Each row comes from the steps of one walk. Every step used is in the known rows, and no mark comes twice. Write the walk behind each row, first mark first.
In the rows, zero is written as 128.
Known rows
vilig > gupan > bobu: [116 137  72 134 150 138 117  89 152 104  93 102 143 154 119 148 128 113
 170 107 115 103 127 139 160 141 150 131 132 130 113 181 112 130 101 185
  87 153]
bobu > pema: [ 85 147 146 109 188 106 120 136 113 126 100 104 126 170 152 175 130 115
 104 133 135 110 148 108 121 108 141  97 152 135 173  97 126 120 125 117
 126 126]
zagor > mafe: [156 124 125 116 160  84 102 159 115 135  97 176 143  98 155 136 115 105
 145 124  92 118 134 153 137 137 104 135 119 154 116 165 106 106 103 122
 124 149]
bobu > pema > didufe > mafe: [ 86 131 139  83 206  88 119 108 123 129 106 114 120 140 147 177 115  76
 134 146 112 101 149 121 125 106 134  97 159 121 183 135 119  95 140  81
 104 129]
rilum > gupan > bobu: [127 152  95 110 161  94 105 106  98 120 130 113 105 149 143 146 119  94
 144 174 111 118 147 124 145 106 116 142 148 112  84 174 128 141 122 114
  58 171]
rilum > gupan: [121 150 125 107 141 102 127 107 122 116 138 118 132 122 124 140 118 101
 153 177 145 125 138 116 140 119 111 126 162 121  91 156 149  98 147 115
  83 160]
pema > didufe > mafe > vilig: [147 101 112  87 164  99 120  88 143 126 128 144 114  89 139 133 108  63
 182 129  88  98 117 135 132 112 124 113 126 121 141 180 127  83 140  85
  94 159]
didufe > mafe > vilig > gupan > guze: [147 151 134 129 177 164 150 119 168 104  80 120 144  77 133  67 118  79
 166 115 103 103  71 144 146 148 133  95 152 132 140 157 164  34 119 132
  97 181]
zagor > mafe > didufe > pema > bobu > sezed: [176 128 102 103 179 136 120 186 128 164  85 183 146 121 180 152 108  84
 142 123  68  89 148 190 145 128  95 132  94 202 146 157  62 128 132  85
 128 159]
mafe > didufe > pema > bobu > sezed > roze: [158 126 100 104 144 204 151 179 150 158 121 144 130 171 166 172 116  85
 123 124  95  99 144 172 132 111 116 115  94 198 175 113  60 181 166  76
 152 153]
didufe > mafe > zagor: [166 158 123 105 203 128 165 138 115 130  92 119 148  55 131  68  68 103
 158 132  88 126  84 133 115 158 114  92 133 111 140 163 148  34 132 132
 119 157]
vilig > gupan > guze: [ 81 156 124 148 110 177 137 116 200 115 107 112 159 132  94 114 173 109
 165 125 136 112 106 161 157 151 154 122 147 148 133 126 154  67 135 163
 106 144]
mafe > vilig: [157 118 110 122 146 131 117 125 133 117 107 125 112 134 164 133 129 107
 154 106 111  91 105 103 119 100 140 105 109 152 131 127 143 113 108 143
 125 184]
bobu > sezed: [139 161 118 130 126 178 105 126 117 168  99 107 111 137 153 142 127 113
 123 132  89 103 117  97 106 116 124 124 146 119 123 146 133 160 137 136
 106 121]
sezed > roze > peguv: [221 120 143 116 118 163 107 181 111  90 154 122 141 164 169 192 123 104
 108 153 113 171 107 106 111 111 135  96 141 123 164 102 132 172 115 149
 169 162]
guze > gupan: [ 85 120 136 151 150 142 166  68 146  95 129 139 153 106 115 175 156 111
 143 158 134 128 128 133 100 141 118 116 135 168 118 126 150  57 157 185
  95 129]
guze > gupan > bobu > sezed: [ 95 140 102 155 168 157 130  66 117 118 108 124 119 136 148 187 154  98
 131 157  81 110 134 121  93 121 121 130 130 157 111 155 130 117 138 187
  61 138]
bobu > gupan: [108 142 106 127 147  97 152  91 115 110  87 109 111 142 112 156 131 126
 141 148 109 142 130 166  97 158 142 131 118 143 105 110  91  89 134 126
 143 126]
mafe > didufe: [164 141 116 107 104 149 161 157 181 135 133 121 135 140 130 149  91  99
 143 142 117 117 140 175 139 135 115 125 106 193 154 114  93 127 162 125
 165 149]
guze > gupan > bobu > pema: [ 68 133 114 143 199 124 138  70 116  97 107 123 127 152 146 203 156  99
 122 159 105 115 148 129 100 119 130 116 134 163 134 130 127  96 132 176
  71 141]
roze > peguv: [243 126 136 123 152 127 115 157  88  92 139 102 163 127 159 128 132 157
  94 173 135 156 131 138 129 128 131 117 126 118 162 100 154  95 128 144
 118 136]
didufe > mafe > vilig > gupan: [159 141 122 123 186 150 153 107 158  97  76 118 149  73 136  80  97  86
 173 109 108 103  77 130 146 150 130  91 149 129 134 174 154  44 115 143
 100 179]
gupan > bobu > pema > didufe: [ 99 131  86 100 195  82  78 113  88 137 110 112  81 196 171 189 130  91
 118 132  77  98 166 129 129  85 144 132 122 120 154 149  87 185 101 102
  81 143]
pema > didufe: [119  93 105  93 124  92 110  91 139 139 155 142 114 127 125 172 130  91
 168 138 106 109 148 134 128 106 130 135 117 126 133 160 111 128 149  93
 105 127]
sezed > bobu > pema > didufe > mafe: [ 61 157 107  92 202 105  74 126  95 131  83 114 122 192 173 145 123  73
  95 146  78 112 176 118 115 110 150  95 123  79 149 149  94 153 109  91
  97 134]
gupan > bobu: [134 132  86 129 156 114  93 127  90 134 117 121  91 167 158 136 128 119
 116 122  81 120 142 137 134 111 134 149 110 116 120 155  95 192  94 126
  92 145]
bobu > gupan > kofuf: [124 156 115 140 142 117 131  92 110 107  92 136 108 151 110 138 161 116
  91 141  86 142 116 179  94 172 145 123  95 184  82  88  81  93 121 116
 123 117]
rilum > gupan > vilig > mafe > zagor: [155 150 104 112 160 117 122 118 145 110 152 136 119 118 120 135 105  71
 136 168 101 108 130 120 124 123 135 119 131 113  94 160 154  91 133 133
  70 212]
mafe > zagor: [153 147  90 103 173 113 145 144 109 143 110 111 134 109 140 127  90 127
 167 127  94 108 106 111  97 129 128  96  98 131 132 134 140  67 132 165
 136 162]
zagor > mafe > didufe > pema > bobu: [172 117 104 101 180 120 127 188 132 150  95 189 154 117 171 149 108  88
 142 122  81 101 153 199 150 132  97 133  87 205 148 151  60 118 129  82
 132 161]
vilig > mafe > zagor: [206 126  98 105 157 122 110 123 153 107  88 132 146 113 130 108 119 103
 125 134  90  96 123 109 109 132 123 103  90 145 128 164 172  51 126 169
 100 165]
pema > bobu > sezed > roze > peguv: [204 101 124 117 139 194  95 140 104 146 104  95 111 173 199 176 132  84
 129 146  46 126 112  74 117 107 111 134 153 126 154 137 133 204 139 108
 115 114]
peguv > roze: [135 122 148 127 120 143 131 166 143 104 142 149 135 151 116 128 143 109
 147 140 129 124 125 131 158 103 110 118 145 135 149 130 152 141  94 112
 127 146]
sezed > bobu > pema > didufe > mafe > vilig: [ 71 153 100  90 208 105  71 123  96 128  74 112 115 195 186 147 123  65
 104 138  73  99 166 110 112 100 155  88 119  87 151 147  99 146 102  95
  97 153]

Write each row's walk
[130 132 103 113 151 181 170 169 159 151 113 143 132 163 144 142 141  99
 121 139 100 105 150 221 136 131 125 129  81 210 172  86  60 122 173  59
 148 147] -> mafe > didufe > pema > bobu > gupan > guze
[146 115 102  77 176  92 134  98 133 140 129 137 124  76 126 130  89  71
 189 142  79 107 119 138 119 126 119 109 121 111 142 184 125  61 152  96
  99 149] -> pema > didufe > mafe > zagor
[117 102 117 155 171 186 164  88 178  93 145 170 141 123 121 176 156  72
 111 145  92 108 139 162 105 139 139 121  97 189 142 123 125  84 157 158
  79 175] -> guze > gupan > vilig > mafe > didufe > pema > bobu
[209 123 117 109 108 147 121 132 203 102 104 139 146 135 122 126 121  83
 111 144 106 102 148 155 138 136 115 123  95 188 143 150 139  95 147 141
 120 156] -> vilig > mafe > didufe
[182 120 101 136 146 202 119 156 175 137 141 160 105 150 139 135 123  67
  83 115  57  94 137 159 123 124 154 133  85 151 155 130 100 175 132 105
 105 192] -> gupan > vilig > mafe > didufe > pema > bobu > sezed
[148 109 105  96 162 116 115  76 159 116 122 149 127  92 128 129 123  56
 176 120  83  91 106 142 138 128 133 106 121 146 125 182 125  72 133 100
  78 160] -> pema > didufe > mafe > vilig > gupan > kofuf
[159 107 106 124 197 202 111 166  70 151 111 152 136 169 189 153 165 124
  89 119 100 107 136 131 122  96 130 114 108 131 169 117  94 183 136  61
  99 133] -> didufe > pema > bobu > sezed > roze > peguv
[201 104 104 110 143 167 122 140 183 112  97 157 149 148 139 124 139  87
  98 132 104  90 158 166 143 126 116 122  79 193 158 145 117 106 152 102
 104 155] -> vilig > mafe > didufe > pema > bobu
[163 132 106 104 175 114 129 192 134 147 100 194 156 110 159 147 108  97
 138 122  99 100 153 206 147 132 102 124  85 205 143 148  59 106 125  93
 141 171] -> zagor > mafe > didufe > pema
[104 166  65 122 178 122  95 126 101 117  75 120 108 187 145 128 120  87
  91 142  40 128 155 149  81 149 171 113  71  89 101 138  79 138  96 140
 119 172] -> sezed > bobu > gupan > vilig > mafe > zagor
[125 137 107 136 133 165 124 116 184 106  93 114 133 138 142 123 160  94
 179 103 116  79  88 126 141 118 158 101 123 166 133 126 161  68 115 168
 109 195] -> mafe > vilig > gupan > guze
[133 107 120  89 153  99 128  89 142 133 138 145 121  85 122 131 108  72
 172 141  95 115 127 148 135 125 118 124 136 111 139 182 120  92 149  77
  96 132] -> pema > didufe > mafe
[142 141  86 131 164 112 146 105 136 106  99 124  97 137 107 151 118  94
 123 139  65 127 123 168  82 162 167 124  88 137 112 118  95  83 119 144
 132 178] -> bobu > gupan > vilig > mafe > zagor
[151 116  99 106 155 177 162 168 151 149 124 147 140 155 152 145 118 104
 124 125 114 100 154 193 147 121 115 124  81 198 172 108  62 146 167  70
 145 146] -> mafe > didufe > pema > bobu
[155 132 111 121 166 112  97 150 153 120  72 166 147 104 163 131 138  81
 181 108  83  85 106 152 148 129 126 115 116 182 121 163 128  64  93 150
 111 197] -> zagor > mafe > vilig > gupan > guze
[109 117 118 159 165 182 166  93 181  91 150 176 146 114 111 174 155  79
 104 145 107 108 137 170  99 141 144 113  94 184 137 121 124  73 153 171
  87 183] -> guze > gupan > vilig > mafe > didufe > pema
[105 147  65 103 208 114 122  85 143 108  74  91 143 146 132 165 106  85
 187 115  94  85 127 133 150 134 152 103 141 127 141 189 114  87 109 172
  76 166] -> vilig > gupan > bobu > pema > didufe > mafe > zagor
[ 81 133 101 121 229 110 144  62 115 102 104 123 128 125 148 197 133  77
 150 164  80 104 136 131  93 120 125 104 129 158 140 153 128  58 140 172
  60 153] -> guze > gupan > bobu > pema > didufe > mafe > zagor
[ 86 175  89 133 157 125  84 116  86 115  71 128 114 198 147 120 154 101
  66 143  60 142 154 158  94 155 158 115  81 123  79 117  68 151  97 115
 112 125] -> sezed > bobu > gupan > kofuf
[ 82 121 131 165 155 159 169  82 156 100 161 155 133 108 111 179 147  94
 127 146 107 129 122 143  93 144 146 121 124 154 124 112 133  89 145 182
  97 163] -> guze > gupan > vilig
[121 154  68 136 147 162 107  88 147 124  80  94 134 159 131 155 129 106
 168 109  99  92 122 125 149 134 148 129 142 126 109 189 115 148 107 188
  77 150] -> vilig > gupan > bobu > sezed
[158 105 117 124 145 175 105 113 113 164  92  97 107 156 178 145 134  95
 138 131  56 104 121  87 124 116 108 151 147 128 138 151 132 182 146  98
  95  97] -> pema > bobu > sezed
[195 121 106 113 138 163 125 144 185 110 103 161 153 139 127 121 138  95
  93 130 119  91 157 173 139 127 120 114  77 190 154 144 118  95 147 113
 111 163] -> vilig > mafe > didufe > pema
[134  93 105 131 162 135 140 100 119 125 106 110  92 162 145 159 130  91
 141 136  52 135 126 144 114 148 139 159 119 133 128 117  90 154 134  89
 122 125] -> pema > bobu > gupan > vilig
[ 76 163  84 124 161 111  98 115  89 118  68 111 114 190 147 133 133 109
 101 148  76 141 163 150  96 147 155 120  96  94  98 133  74 147 106 122
 127 130] -> sezed > bobu > gupan
[155 131 106 113 163 145 126 129 152 114 153 150 120 138 130 141 118  62
 121 165 103 102 148 147 144 118 129 133 124 138 113 151 124 126 146  88
  66 204] -> rilum > gupan > vilig > mafe > didufe > pema > bobu
[175 117 112 111 175  86  95 157 120 126  83 174 130 103 179 137 117  91
 164 109  80  94 117 137 134 118 112 119 105 174 120 163 116  93  88 132
 122 188] -> zagor > mafe > vilig
[ 91 129 122  83 213  96 120  94 141 116  90 107 129 142 150 183 117  66
 160 131 114  83 136 114 132 106 144  84 158 132 179 146 127  74 132 107
  96 153] -> bobu > pema > didufe > mafe > vilig > gupan
[133 138  87 134 161 136 154 118 149 108 107 146 104 151 107 155 130  96
 102 135  83 123 140 202  97 158 166 128  77 159 125 104  67 103 131 111
 136 179] -> bobu > gupan > vilig > mafe > didufe > pema
[145 123  90 126 148 144 126  98 167  96  87 110 139 134 144 141 129 101
 189  94 125  77  98 106 141 119 153  96 121 158 124 151 148  83 107 184
 114 194] -> mafe > vilig > gupan
[151 129  97 113 160 175 160 157 145 142 112 155 136 163 145 148 135 101
 105 129  96 105 148 212 132 137 123 122  68 225 154  91  47 135 162  63
 137 141] -> mafe > didufe > pema > bobu > gupan > kofuf
[ 76 141 134  90 204 111 117 108 152 122  94 110 123 145 148 168 138  62
 153 138 107  84 130 128 133 106 148  86 159 139 185 129 137  66 137  94
  93 154] -> bobu > pema > didufe > mafe > vilig > gupan > guze
[182 133 117 101 144 101 125 179 152 141 101 170 147 104 154 150  91  84
 156 134  84 112 142 186 147 142  96 133 104 201 134 154  79 105 126 120
 150 164] -> zagor > mafe > didufe
[128 101  77 124 227 156 140 133  93 135  96 165 125 152 152 134 156 118
 103 108  85  97 142 168 110 125 148 119  68 144 146 118  78 117 131  65
  96 156] -> didufe > pema > bobu > gupan > vilig > mafe > zagor
[141 121  89 113 164 174 172 164 150 146 125 150 124 161 143 157 115  96
 120 127  97 105 152 211 133 133 135 127  73 196 167  97  42 149 162  68
 148 163] -> mafe > didufe > pema > bobu > gupan > vilig
[117 110 100 128 198 191 119 144  80 168 102 157 129 157 174 131 165 130
  99 104 103  90 143 138 128 102 127 125 104 135 154 129  91 170 141  52
  84 120] -> didufe > pema > bobu > sezed
[153 135  67 127 161 153 102  96 146 112  73  99 115 155 167 150 129  92
 179  93  88  64 100  99 137 105 154 104 119 151 120 170 135 124  93 187
  87 199] -> mafe > vilig > gupan > bobu > sezed
[ 88 124 106 152 170 134 143  67 124  98 123 134 129 132 137 180 155 105
 134 156 101 123 137 139 104 129 124 131 123 160 112 144 128 100 133 182
  72 140] -> guze > gupan > bobu
[180 125 105  98 170 149 115 198 132 159  90 187 142 134 185 175 106  69
 142 122  61  99 140 178 138 122  96 123  99 205 149 154  56 151 130  88
 144 170] -> zagor > mafe > didufe > pema > bobu > sezed > roze
[174 127 103 121 173 105  91 137 142 110  71 177 151 107 165 137 132  80
 162  98  79  85 105 145 147 135 123 109 104 198 102 170 115  76  82 156
 102 191] -> zagor > mafe > vilig > gupan > kofuf
[144 140  96 133 141 126 151 109 163 103 108 130  97 147 103 159 120  87
 114 144  73 129 134 190  95 164 162 134  89 157 120 109  79 103 130 131
 141 174] -> bobu > gupan > vilig > mafe > didufe
[149 153  85 127 139 166  72 141  90 156 106 112  72 191 184 179 124  87
 111 122  45 112 124 101 110  93 133 135 128 111 122 164  93 245  95 137
 103 154] -> gupan > bobu > sezed > roze
[ 99 100  92 135 212 161 144 135  86 141 111 166 119 160 152 139 161 127
  98 107 100 110 145 177 121 123 150 132  84 139 146 105  61 150 131  47
 103 139] -> didufe > pema > bobu > gupan > vilig
